Each row was made from one walk, in order. Every step used is in the known rows, and no mark comes twice. Write each row's walk.
Known rows
fipo-novuzo-dodona-tuvufin-feku-nived: [  3  -9  -2  -3  -3   0 -11   5  -4  -8  -1   9   2  -3  -1  -1   9  -2
  -2  12  -2   3  -1  -3  -6   3   2  -1  -5  -1   2  -2   4  -5  -1   2
  -7  10   0   1   2   0   7 -14   4   7 -17   4   2   0]
dodona-nived-feku-novuzo-linet-tuvufin: [  4   2   4   0   5   0   3   8  -2   1   0   9   0  -3  -1  -3  -8   4
   1   3  -2   6  -1  -5 -10   7  -2  10  -3  -2   4  -5  14  -3  -7   6
 -10  12   0  -5  -3   1  11  -1   7   3   7  -3   2  -5]
dodona-novuzo-fipo: [ 2 -8  1  2 -4  6  2  2 -4  0 -3 -3 -2 -8  1  0  1  0  0  1 -1  7 -2  3
  3  6 -5  5  4 -2 -5 -5 10 -6 -1 -2 -2  7 -1 -1  5  3 13  3 10  3  4  0
  1  2]
fipo-tuvufin: [ 5  1  1 -2  0  3  3  5 -6 -3  0  4  5 -4 -1 -4 -1 -6 -3  2  0  2  1  1
  0  2 -4 -1 -4 -1 -1 -3  6 -4 -3 -1 -3  9  4 -2 -2  2  4 -4  1  1 -8 -3
  1  0]
novuzo-zuza-nived-linet-tuvufin: [  3   3  -5  -3   1   0  -1   2  -2  13  -4   0   8  -1   2  -3   0  -6
  -1   2   1   2   2  -7   3   3  -3   0  -7  -1  -3  -7  -7  -6  -4   2
   2  12   6   3  -7   6   4  -1   7   5 -16  -2  -3  -1]
novuzo-dodona-tuvufin-linet: [  2  -5  -4  -4  -4   4  -7   6  -2   2   1   2  -2  -3  -5   1  -5   4
  -2   6  -3   7  -1  -3   0   2  -4   1  -7  -1  -2   3   7  -4  -3   2
 -15  10   1   0   2  -7   4  -5   0   5 -18   6  -4   1]
fipo-novuzo-linet-tuvufin-feku-nived: [  3  -2   3   1  -1  -1  -4   5  -5  -7  -3   6   7  -1   1   0   3  -6
  -5   7  -3  -1   2  -4  -7   5   2   2  -1  -5   4  -3   6  -3   0   6
  -8   7   1  -2  -2   4  -6  -8   6   5 -15  -1   1   0]
zuza-nived: [ 4  0 -6  0  3 -1  0  7  0  3 -2  0  4 -3 -1 -6  5  3  1  0 -1  3  2 -4
 -3  2 -5  3 -7  1  0 -4 -5 -4 -1  0  5  9  4  1  3  5 13  3  6  3  2  1
  0  2]
linet-tuvufin-feku-novuzo-zuza-nived-fipo: [  4  -3  -1  -1  -2  -1   2   2  -3  -1  -4  11   1   0   2  -5   2  -4
  -2   8  -1  -2   0  -6   5   5   2  -2  -8  -5  -4 -10  -2  -5  -2   4
 -13  10   1  -2  -3  21  -3  -4   9   5 -12  -6   1   0]
fipo-novuzo-zuza-nived: [  2  -3  -4   1   1   0  -5   2   0   2  -4   0  10  -1   0  -1   7  -7
   0   8  -2   0   1  -4  -6   3   3   3  -4  -1   2  -5  -7  -5  -1  -2
   2   9   5   2  -2   9   7  -6   9   4 -13  -1   2   0]
nived-feku-tuvufin: [ 4  7  3 -3  2  1  0  4 -1 -9  6  3 -2 -6  1 -5 -3 -2 -2  1 -1  2 -1  1
 -2  5 -6  5 -5  0  0 -3  8 -6 -5  3 -3 13  3  1 -2 -8  5  6  5  3  3 -1
  2 -3]
novuzo-linet-tuvufin: [  3   0   1   1  -1   2   2   4  -3   6  -1  -1   3  -1  -2   1 -11   0
  -5   0  -3   4   4  -1  -4   5  -4   3  -2  -5  -2   2   7  -3  -2   6
 -14   8   2  -3  -3   1 -10   2   5   3  -3   0  -4   1]
dodona-tuvufin-linet-novuzo: [  2   0  -2   2  -5   0  -1   2  -3   3  -2   0   3  -4  -3   0  -6   7
   0   7  -2   2  -2  -5   2   0  -2   8   6  -2  -3   0  10  -1  -1   1
 -18   9   2  -5   2  -4   1  -7  -2   2 -17   4  -1   1]
tuvufin-feku-novuzo-zuza-nived: [  4  -5  -3   0   1   2  -2   5  -1  -9  -3   6   1  -1   1  -3   9  -6
  -1   6   0  -2  -3  -3   0   7   0   0  -7  -3   4  -8  -8  -4   1   2
  -6  10   1  -1   4   7   3  -4   7   5 -12  -8   2   2]
tuvufin-feku-nived-linet: [  5   4   1  -4   1   1   0   4  -7 -14   1   9  -1  -2   3  -3  12  -6
  -1  -1   2  -1  -1  -3   5   4  -6  -4  -5  -3   5  -6   2  -3  -2   7
   4  12   2   1   3  -6   6  -4   3   7 -14  -4  -1  -2]
zuza-nived-fipo-novuzo-dodona: [  3  -5  -7   1   0   1  -2   9  -2   1  -4   9   2   1  -3  -6   7   3
  -1   4  -3   5   3  -6  -4   3  -2   2  -9   1  -2  -7  -4  -6  -2   0
   6  10   3   4  -1  14  17  -1  11   4 -11   2   1   0]
linet-novuzo-fipo: [ 1 -2  2  6 -3  6  4  2 -5  2 -2 -5 -1 -3  0 -2 -4  1  0  3 -1  3  1  1
  3  3 -5  6  6 -7 -6  1 12 -4  0 -1 -3  6 -1 -4  3  5  4 -3  4  1 -2  0
  0  3]
nived-fipo-tuvufin-linet-novuzo-dodona: [  2   1   0   3  -4   6   5   8  -9  -4  -3  11   0   2  -6  -3  -5  -1
  -4   6  -2   4   1  -5   6   3  -4   1  -4  -4  -2  -5  12  -3  -5   1
  -4  11   3  -3  -6  11   4  -4   2   1 -35  -1  -2  -2]
novuzo-zuza: [  2  -1  -2   0   2   4   2  -3   0   3   0  -5   5  -1   0   2  -1  -8
   0   3  -2   2   1   0   1   4  -2   0  -5  -3  -2  -2  -3  -5  -4   1
  -5  11   4   0  -3   5   1   0   5   3 -11  -4  -3   0]
feku-nived: [ 4  4 -3  3  4  1  5  3 -3 -5  2  3  2 -3  1 -3 10 -6  1  0 -3  0  0 -3
 -3  2 -7  4 -3  0  1 -2  8 -4 -4  6  8 10  1  0  1  0 10 -3  2  3 -4  1
 -1 -4]
novuzo-zuza-nived-feku-tuvufin: [  4   2  -4   0   4   0  -3   3   1   0   0  -1   5  -3   2  -4   2  -6
   0   3  -3   2   0  -7   1   5  -3   7 -10   0   1  -8  -4  -8  -5   2
   2  14   5   3  -5   6   6   2   8   4 -11  -3   0  -2]
fipo-novuzo-dodona-tuvufin-linet: [  1  -6  -2  -3  -5   2 -10   5  -3  -1  -1   4   3  -2  -4   1   0   0
  -2  11  -3   4  -1  -2  -7   2   1   2  -3  -1   1   2   5  -3  -1   0
 -11   7   1   1   1  -5   5 -10   3   5 -19   6   1   1]
nived-feku: [ 2  5  3 -2  2  1  2 -1  0 -6  4  6 -2 -4  1 -2 -5  0  1  0 -1  5  2  1
 -2  4 -5  5 -5  0  0 -1  7 -6 -5  2 -2 11  5 -2 -1 -1  6  5  5  3  2 -3
  1 -1]
linet-novuzo-zuza: [  1  -2   0   6  -1   3   1  -4  -2   6  -1  -4   5  -2   0   2  -8   0
   1   9  -1   2   1  -1   0   2  -1   2   3  -6  -3   1   1  -3  -2   0
  -5   9   3  -5  -3   9   0  -6   3   2 -17  -2  -2   1]
novuzo-dodona-nived-feku: [  3  -5   2  -4   3   4  -5   6  -1  -2   4   6  -4  -3  -3   0  -6   6
   1   4  -1  11   1  -2  -4   6  -5   1 -12  -3   3   0   8  -5  -6   5
  -3  13   1  -1  -2   0  14  -2   5   5  -1   1  -2  -3]
nived-linet-tuvufin: [ 3  9  1 -7 -3  1  2  0 -6 10 -1  4  3 -2  1 -4 -7 -3 -3  0  3  3  3  1
  1  3 -6 -6 -1 -1 -6 -2  3 -3 -3  4 -5  9  4  1 -4 -7  2 -1  4  4 -4  1
 -3 -3]

Which walk is each row?
[ 4  4  3 -2  1  2  2  5 -6  6 -1  3  4 -2 -1 -3 -5  6  2  1  3  6  0 -2
 -4  3 -5  1  3 -2  1 -4  6  1 -5  3  0 12  1 -3 -2 -6 18 -5  2  2 -3  0
 -2 -5] | dodona-nived-linet-novuzo
[  5   0   2  -2  -2  -1   5   0  -6  -8   0  13  -1  -1   3  -3   4  -4
  -2   5  -1   0   2  -5   8   3  -2  -4  -8  -6  -3  -8   7  -5  -4   7
  -8  10   0  -3  -3  18  -3  -4   5   5 -11  -4  -1  -3] | linet-tuvufin-feku-nived-fipo
[  5   4   3   0  -1   2  -1   3 -11 -10  -2  10   5  -2   2  -3   6 -11
  -4   6   2  -1  -1  -5   7   3  -2  -4  -4  -5   4 -10   6  -4  -4   4
   2  12   4  -2  -5   4   2 -14   0   5 -34  -7   1  -2] | fipo-tuvufin-feku-nived-linet-novuzo-zuza
[  4   4  -3   1  -1   2   0  10  -8   8  -7   2   5  -3   0  -9   2   0
  -2   0   3   3   2  -6   3   2  -7   4   0  -1  -3  -8   4  -5  -1   0
   9   9   4   2  -1  -1  15  -4   4   3 -12   1   1   0] | zuza-nived-linet-novuzo-fipo-tuvufin
[  3   3   5   2  -2   3  -1   9  -9  -4  -1   8   3  -2  -4  -1 -11   2
  -1   8  -1   5  -1  -7   2   3  -4   6  -5  -6   7  -4  18  -3  -5   2
  -6  10   5  -6  -6   1   5  -9  -2   2 -33  -2   0  -2] | fipo-tuvufin-linet-novuzo-dodona-nived-feku
[  2  -4   3   2  -1   3  -5   4  -4   2   1   4  -2  -3  -3   0 -12  12
   2   9   0   9   1  -3  -4   4  -3   3  -3  -6   1   2  10  -2  -4   3
  -4  11   1  -5  -2   4  11  -6   2   3  -8   2  -1  -1] | linet-novuzo-dodona-nived-feku
[  3  -1  -3   5   2   4   3  10  -2   1  -2   1   1  -1  -4  -3  -2  -4
  -4   2  -3   0  -3   2 -14   7  -5   8   3   0   1   1   5  -1   0   4
  -7   8  -1  -2   3  -7   2   0   5   1   0  -1   0   1] | feku-novuzo-linet
[ 3 -2 -6  2  1 -1  2  9 -2 -1 -5  8  5  0 -1 -8  9  1  0  3 -2  3  3 -6
 -4  3 -1  4 -5  2 -2 -9 -4 -5 -2 -1  7 10  4  2 -1 14 17  1 11  3 -7  0
  2 -1] | zuza-nived-fipo-novuzo
[  4   3  -3   6   0   3   6   8 -10  -7  -2  12   0   1  -3  -4   5  -4
  -2   6  -5   1  -1  -9   3   3  -6   5  -4  -3   1  -7  17  -5  -6   6
   7  12   2  -1  -6  10   9  -9   1   2 -37   1  -2  -5] | feku-nived-fipo-tuvufin-linet-novuzo-dodona
[  4   1   3   2  -2   4   0  10  -9  -1  -2   5   5  -2  -5  -1  -9   1
  -2   8   0   4  -2  -6   1   2  -4   3  -3  -6   6  -2  15  -1  -4   1
  -7   8   4  -5  -4   1   3 -10  -3   2 -32  -1  -1  -1] | fipo-tuvufin-linet-novuzo-dodona-nived
[  4   2  -3   5   2   0   6   6  -6  -4  -3  11   4   1   0  -4   8  -6
  -2   4  -6   0   2  -6  -5   4  -2   6  -2  -2  -1  -7  12  -5  -5   8
   3  11   0   1  -6  13   6  -6   8   3 -18   1   0  -5] | feku-nived-fipo-novuzo-linet-tuvufin
[ 3 -2 -7  4  3  2  2  6  1  6 -4  0  5 -1 -1 -6  5 -6  1  6 -2 -2 -3 -4
 -8  6 -2  6 -3  1  0 -5 -5 -5 -1  0  0 10  2  0  1  5 10 -3  8  2 -5 -3
  2  0] | feku-novuzo-zuza-nived
[  1  -2  -3   1   0   4   4  -1  -3  -3  -3   7   3   2  -1  -1   4  -8
  -1   6  -4   2   3  -1  -2   4   2   1  -1  -1  -5  -7  -1  -5  -4   0
  -2  12   2   1  -6  16   8  -2  11   2 -18  -3   0  -2] | nived-fipo-novuzo-zuza
[  3  -7  -4   1   2   5   2  11  -2   1  -1   9  -4   0  -5  -5   1   2
   0   6  -3   5  -3   0 -11   7  -4   2  -4   0  -1  -3   6  -2  -4   3
  -4  12  -3  -1   1   4  18  -5   8   2  -2   1   1  -3] | feku-novuzo-dodona-nived-fipo
[ 4  2  2 -1  6  1  4  7 -1 -3  2  8  0 -4  0 -4 -2  4  4  2 -1  5 -2 -3
 -9  6 -3  9 -3  0  4 -6 11 -3 -6  3 -4 13  0 -4  0  0 19 -1  7  2  9 -3
  3 -5] | dodona-nived-feku-novuzo
[  4   0  -1  -2  -3  -1  -4   2  -6  -6  -2   9   1  -6   2  -3   7   3
  -1   6   1   1  -2  -5   4   2  -2   0   2  -1  -2  -7   5  -3  -2   5
 -10  14   0  -2   3  -5   8 -12   0   6 -15   1   1  -1] | dodona-tuvufin-feku-nived-linet-novuzo
[  3   2  -7   5   3   3   5  10  -3   2  -6   6   5   2  -3  -7   5 -10
  -1   6  -3  -3  -4  -8  -2   6  -2   8  -4   1   1 -11   2  -5  -3   1
  -1  11   4   0  -4  11   9  -4   7   1 -26  -4   2  -2] | feku-novuzo-zuza-nived-fipo-tuvufin-linet
[ 4  3 -5  2  4 -2  0  9  1  0 -1  7  1 -3  0 -9  3  3  2  3 -1  3 -1 -6
 -7  5 -5  9 -7  3  2 -7  1 -7 -3  1  5 11  4  0  2  3 16  3  8  3  4 -1
  4  0] | zuza-nived-feku-novuzo
[  3  -4   5   4  -4   6   2   4  -9  -6  -3   1   0  -4   0  -2  -1  -3
  -3   5   1   2   1   0   8   3  -3   2   3 -10  -3  -4  13  -4   0  -1
  -6   6   0  -5   1   9   1  -8   2   2 -14  -4   2   4] | linet-novuzo-fipo-tuvufin-feku
[ 4 -1 -7  1  2  0  5  7 -2  1 -4  6  1  0 -1 -7  7  4  0 -1 -3  4  3 -5
  0  3 -5  4 -8  1 -4 -9 -4 -5 -3  1  6 12  4  2  0 14 16  5  9  2 -4 -1
  0  0] | zuza-nived-fipo
[  4  -3  -5   0   2   2   1   4  -4  -5  -5   7   5   1   1  -4   7  -7
  -1   3  -2   2   2  -8   8   4   0   0 -11  -3   0 -13  -8  -7  -4   1
   1  14   5   2  -6  20   6  -2   8   4 -26  -7  -1   0] | novuzo-zuza-nived-fipo-tuvufin-feku
[  3   3  -2   1   1  -1  -5   5  -1  -3  -2   0   9  -1   1  -3   4  -9
  -1   9  -3  -2  -1  -8  -3   4   2   8  -5  -1   6  -8   0  -6  -2   0
   0  10   5   3  -5   2   4  -4   8   4 -24  -1   3  -2] | fipo-novuzo-zuza-nived-feku-tuvufin-linet
[ 5  0 -2 -5 -1 -1 -3  2 -5 -8 -1  9  1 -6  2 -3 11 -1 -1  2  0  1 -2 -3
  4  2 -2 -1 -2  1 -1 -8  4 -4 -3  5 -9 14  0  0  4 -7  9 -9  1  7 -9  1
  0 -2] | dodona-tuvufin-feku-nived-linet
[  2   4   0   3   3   2   2   7  -1  -4   1   7  -3  -2  -2  -3  -6  -1
  -2   1  -3   3  -2   0 -11   8  -5  11  -1   1   3  -1   9  -5  -3   4
  -5  11   2  -3   0  -7   4   2   7   2   1  -3   2  -1] | nived-feku-novuzo-linet
[  3  -6   2   3  -5   1  -1   1  -4   6  -4   0   4  -6  -1   2 -11   5
  -4   5  -2   6   0  -1  -4   6  -3   3   4  -3  -3  -2   7  -3  -1   3
 -12   8   1  -4  -1   2  -1   2   9   4  -4   0  -1   1] | dodona-novuzo-linet-tuvufin
[  3  -7   4   1  -6   1  -3   1  -5  -1  -3   3   2  -5   0   2  -8   5
  -4   5   0   6  -1  -1  -1   7  -2   1   2  -5   0  -4   5  -2   0   4
 -14   8   1  -4   1   3  -4   1   9   5  -6  -3  -1   3] | dodona-novuzo-linet-tuvufin-feku
[ 1  5  2  0 -4  6  4  3 -8  7 -3 -2  0 -2  0 -4 -5 -2 -2 -1  3  3  1  1
  3  3 -8  1  7 -4 -6 -1  9 -3 -1  1  2  9  1  0  0 -8  8 -3  3  3 -8  1
 -2  0] | nived-linet-novuzo-fipo
[ 4  6 -6 -3  1  0  0  8 -4  7 -3  2  4 -2  0 -7  4  2 -1 -3  3  3  2 -4
 -2  3 -8  0 -5  2 -1 -6 -5 -4 -2  2  9 11  5  4  1 -6 15  3  5  4 -3  1
 -1 -1] | zuza-nived-linet
[  4  -2   5  -5  -4   0   0  -2  -4  -5   1   7   1  -3   2  -1  -4  -1
  -2   5   1   1   2   0   6   3  -1  -6  -7  -8  -2  -3   2  -3  -1   4
 -16   7   2  -4   0  11  -9  -2   4   5  -3  -4  -1   1] | linet-tuvufin-feku
[ 3 -2  1 -8 -1  4 -4  6 -5  8  1  5 -1 -2 -3 -1 -8  5 -1  3  2  9  2 -2
 -2  4 -6 -6 -9 -3 -1  0  6 -3 -5  6 -5 11  0  1 -4 -4 12 -5  4  5 -6  4
 -4 -3] | novuzo-dodona-nived-linet-tuvufin
[  3  -2  -6   1   4   1   0   2   1   5  -3  -4   7  -1   0  -2   4  -5
   1   3  -2   2   1  -5   1   4  -2   3  -8  -1   0  -6  -9  -6  -3   0
   2  11   5   2  -2  10   6   0   7   4 -10  -3  -2   1] | novuzo-zuza-nived
[  1  -3  -1   0   0   2  -3  -2  -1  -1  -1  -1   9  -1   0   1   4 -10
   0   9  -2   0   1   0  -6   3   3   1  -1  -1   1  -2  -3  -4  -1  -2
  -4   8   4   0  -3   6   3  -6   8   3 -13  -2   1   0] | fipo-novuzo-zuza
[  2   1  -2  -2  -1  -1  -5   2  -3   8  -5   2  11  -1   2  -3   3  -9
  -1   8   0   0   2  -6  -4   3   2   0  -4  -1   0  -7  -5  -6  -1   0
   1   9   5   3  -6   7   4  -8   9   5 -17   0   1  -1] | fipo-novuzo-zuza-nived-linet-tuvufin
[  3  -4   2   2  -5   6   3   5  -8  -2  -4   0   1  -7   0  -1   0  -4
  -2   2  -1   5  -3  -1   6   5  -5   6   3  -4  -2  -7  17  -5  -1  -2
  -4   6   1  -1   2   2   9  -1   7   3 -13  -2   2   2] | dodona-novuzo-fipo-tuvufin-linet
[  4  -8  -3  -5  -2   2  -9   4  -3  -7   1   8  -4  -4  -2   0   5   2
  -2   7  -2   6  -1  -3   1   3  -3  -3 -10  -3  -1  -1   3  -5  -2   5
 -10  12  -1   1   3  -2   7  -9   2   7 -12   4  -2   1] | novuzo-dodona-tuvufin-feku-nived
